Known rows, with every way that one mark hangs from another
[S T]: -1.879  2.094  0.414  2.042  0.079  1.439  0.067 -0.939 -0.124 -2.615 -0.059  1.235 -0.119 -0.747 -2.986 -0.528  0.608  0.181  0.903 -3.883
[L [M [A K]]]: -0.024 -0.452 -6.879  0.087 -0.848 -0.596 -1.112 -0.081  0.368 -0.641  0.731  6.013 -0.823 -2.534 -0.705 -0.322  0.309 -0.879  1.415 -0.493
[T B [S [K [V [R [A M]]]]]]: -4.237  4.586 -2.699  0.812  2.098 -3.376 -3.978 -0.747 -0.019 -0.160 -1.240 -2.509  1.301 -1.137  0.237 -0.920 -0.904  1.038  0.243 -0.750
[S [K [V [R [A [M L]]]]] T]:  1.283  3.880  4.373  3.890 -1.574  2.241 -0.597  1.457 -1.503  0.604  1.734  0.740  1.876 -0.130 -4.338  1.123 -4.280  2.799  0.844 -2.722
[H [V R]]:  0.306 -0.514 -0.458 -1.085  3.683  0.399 -2.353  0.419  0.937 -6.122 -2.047  1.378  1.447 -0.641 -1.800  0.729 -0.343  0.493 -3.027 -0.503
[R [A [K [S T] V] [M L]]]:  3.657 -0.758 -1.127  2.084 -0.334  1.923  1.757  3.251 -0.313  2.820 -1.661  2.281  2.036  0.712 -0.006  4.108 -1.484  1.988  4.549 -1.710
[H [V [K [S T]] R]]:  1.634 -0.597  1.543  1.251  3.322  1.775 -0.951  0.201  0.473 -8.220 -1.611  0.749  0.976 -1.669 -1.239  3.382  0.859  1.537 -4.661  0.752
[B [T [S [K [V [R [A [M L]]]]]]]]:  0.115  2.485  1.548  2.364  3.376 -3.866 -2.781  1.269 -2.455 -0.682 -1.476  0.907  0.729  0.376  2.599 -1.020 -0.657  2.461  2.374 -0.126
[M [A [K [S [T B]] [V R]]] L]:  6.480  0.280  3.269  1.118 -0.830  1.129 -1.419 -0.695 -0.180  1.560 -0.134  3.362 -2.238 -1.398 -0.518  0.387 -3.689 -0.424  1.271 -0.974
[A [K [S [T B]] [V R]] [M L]]:  3.175  0.144  0.415  0.719 -0.977 -0.371 -2.327  2.842 -2.070  1.509  2.891  1.488  1.889 -2.327 -3.155  4.688 -2.218  2.397  0.026  0.773
[S [K [V [R [A M]]]]]:  0.713  2.819 -0.021  1.186 -0.243  0.339 -0.613  2.667 -0.158 -0.084 -0.079  0.666  2.775 -0.847 -2.130  2.171 -3.240  1.760 -0.191 -0.293
[L [M A]]: -0.436  0.017 -6.509 -0.153  0.092  0.533 -1.881 -0.420  1.283 -0.948 -0.595  6.011 -0.663 -2.235 -0.346 -1.492 -0.286 -0.783  1.237 -1.412
[B T]: -0.542  0.501 -0.340  1.339  4.404 -1.904 -1.617  0.244 -0.703 -2.904 -2.728  2.118 -0.045 -0.728  2.044 -0.590  1.784 -0.206  1.893 -0.760
[L [M [A [K [S [T B]] V]]]]:  0.466  0.071 -5.161  1.507 -1.055  1.719 -1.831 -0.073 -0.212  0.146 -0.558  3.797 -1.210 -2.073  0.112  1.409 -0.957 -0.074  0.733 -0.798
[T B [S [K [V [R [A [M L]]]]]]]: -3.044  4.520 -0.865  0.731  1.852 -2.534 -4.532 -1.475 -0.192  0.559 -1.037 -1.601  1.244 -1.115 -0.008 -1.200 -2.282  0.920  1.019 -1.381
[M A]:  2.200  0.603 -2.040 -0.466  0.618 -0.695  0.295 -0.521  1.558 -0.435 -1.400  3.777 -1.733 -0.957 -0.184 -2.586  0.065 -1.332  1.640 -1.584
[S [K V] T]: -0.969  4.306  4.030  3.416 -2.971  3.808  0.535  0.169 -2.118 -1.318  0.268 -1.150  0.650  0.182 -3.090  1.980 -3.193  1.746 -0.701 -3.422
[V [K [S T]] [R A]]:  1.988  0.733  0.095  3.781  3.613  0.253  0.734  0.407  2.398 -5.344 -1.377  2.459  0.780 -2.655 -0.460  2.398  1.335  0.632 -0.722  0.471
[B [T [S [K [V [R A]]]]]]: -1.009  2.861  1.045  2.734  3.747 -3.436 -1.924  0.552 -1.756 -2.652 -3.221 -0.252 -0.019  0.600  3.835 -0.995  0.321  1.548  1.362 -0.220
[A [K V]]:  1.359 -0.045 -2.921 -0.297 -0.421  0.819  0.398  0.954 -1.114 -0.619 -0.338  0.575  1.552 -0.896 -0.446  3.600 -0.707  0.148  0.080  0.171

Rows
-4.671  5.139 -0.925  0.231  1.316 -2.451 -4.563 -2.408 -0.346 -2.301 -1.333 -3.013  0.222 -1.752  0.306 -0.806 -1.361  0.090 -1.782 -0.874
[T B [S [K [V R]]]]
 1.155  0.606 -0.838  2.036  2.388 -2.441 -1.582  1.653  1.358 -0.046  0.586  2.914  1.242 -2.106 -2.845  0.978 -0.210  0.353  2.304 -0.730
[V [R [A [K [S [T B]]] [M L]]]]
 1.275  1.610  1.380  1.465  1.131  3.111 -2.656  0.914  0.317 -2.570 -2.722 -0.981  0.378 -1.573 -0.155  3.552 -2.509  1.109 -2.516 -0.805
[K [S [T B]] [V R]]
-2.653  5.023  3.213  3.652 -1.106  3.216 -1.605 -1.461 -1.348 -0.552 -0.122 -2.426  0.553 -0.678 -3.094  1.174 -2.992  0.761 -0.518 -3.559
[S [K V] [T B]]
 2.311  0.161 -0.302  1.915  1.182 -2.074 -0.276  2.617  0.877 -0.577  0.907  3.846  1.351 -1.597 -2.794  1.475 -0.318  1.006  2.220 -0.720
[V [R [A [K [S T]] [M L]]]]
 4.931 -0.546 -0.213 -0.146  1.304  2.749 -1.185  3.733  1.357 -0.240 -3.788  2.200  2.307 -0.566  1.621  4.403 -3.795  1.892  0.427  0.196
[K S [V [R [A [M L]]]]]
 2.376  0.042 -1.587  1.979  4.276 -0.400  0.281  0.754  3.263 -5.282 -2.443  2.940  1.323 -3.155  0.778  2.874  1.030 -0.075 -0.878  1.722
[V [K S] [R A]]
 4.189  0.505 -0.267  1.266 -0.369 -0.654 -0.196  0.560  0.048  0.361 -0.605  1.591 -2.056 -1.365 -0.090  0.873 -1.031 -0.318 -0.135  0.277
[M [A [K [S [T B]] [V R]]]]
 0.587  0.271  0.084  0.794 -1.736 -1.300 -0.956  1.788 -1.375  0.972  2.493  2.334  0.755 -2.323 -3.367  3.771  0.124  1.029  2.168 -1.132
[A [K [S [T B]]] [M L]]
 1.873 -0.967 -6.074  0.035 -1.688  1.505 -0.835  1.255  0.012 -0.183 -1.080  5.042 -0.622 -1.872  1.164  2.344 -1.186  0.028  0.541  0.201
[L [M [A [K S V]]]]
 1.630  0.489 -0.789  0.611  2.832 -1.028 -1.175  0.322  1.914 -6.756 -0.105  2.582  0.925 -4.545 -0.718  3.293  1.003 -0.042 -3.587  2.529
[V [K S] R]
 2.603 -0.807 -2.702  1.303  0.730  2.253  2.627  2.335  1.362  0.024 -5.038  1.179  1.251  0.749  2.814  4.564 -0.692 -0.024  3.041 -1.054
[R [A [K S V]]]
 5.063 -0.179  1.024 -0.243 -1.029 -0.686  0.125 -1.257  0.367  1.429  0.681  5.415 -1.938 -1.175 -1.120 -1.609 -1.885 -1.617  3.309 -1.704
[M [A K] L]
-1.074  2.605 -0.278  2.368  3.599 -4.803 -2.085  1.840 -2.399 -1.342 -1.826  0.063  0.854  0.386  2.763 -0.783  0.757  2.556  1.644  0.515
[B [T [S [K [V [R [A M]]]]]]]
 3.133  0.188 -0.090  1.153 -2.083 -0.965  2.161  0.760  0.159 -0.606 -0.616  3.159 -2.881 -0.844 -0.252  0.666  0.857 -0.716  1.443 -1.099
[M [A [K [S T]]]]
-1.914  1.794  0.888  1.585  0.195  1.993 -0.938 -0.403  1.247 -3.219 -3.167  0.053 -1.035 -1.543 -0.407  2.380  0.328 -0.540  0.158 -3.144
[K [S [T B]]]
-4.643  5.379  3.222  3.764 -0.943  0.805 -1.331 -2.131 -0.415 -1.996  0.639 -1.160 -0.450 -1.606 -4.337 -0.275 -1.062 -0.381  0.301 -4.316
[S K [T B]]
 0.119  1.643  0.365  2.485  3.284 -0.702 -2.104 -1.100  1.470 -6.234  0.524  1.366  0.336 -4.583 -1.999  2.287  1.304  0.038 -3.393  1.225
[V [K [S [T B]]] R]
 1.201 -1.518 -2.626 -0.137  3.909 -1.251 -0.754  2.295  0.716 -3.283 -1.417  1.834  2.476  0.036 -1.906  1.478  0.810  1.296 -0.456  0.224
[H [V [R [A K M]]]]
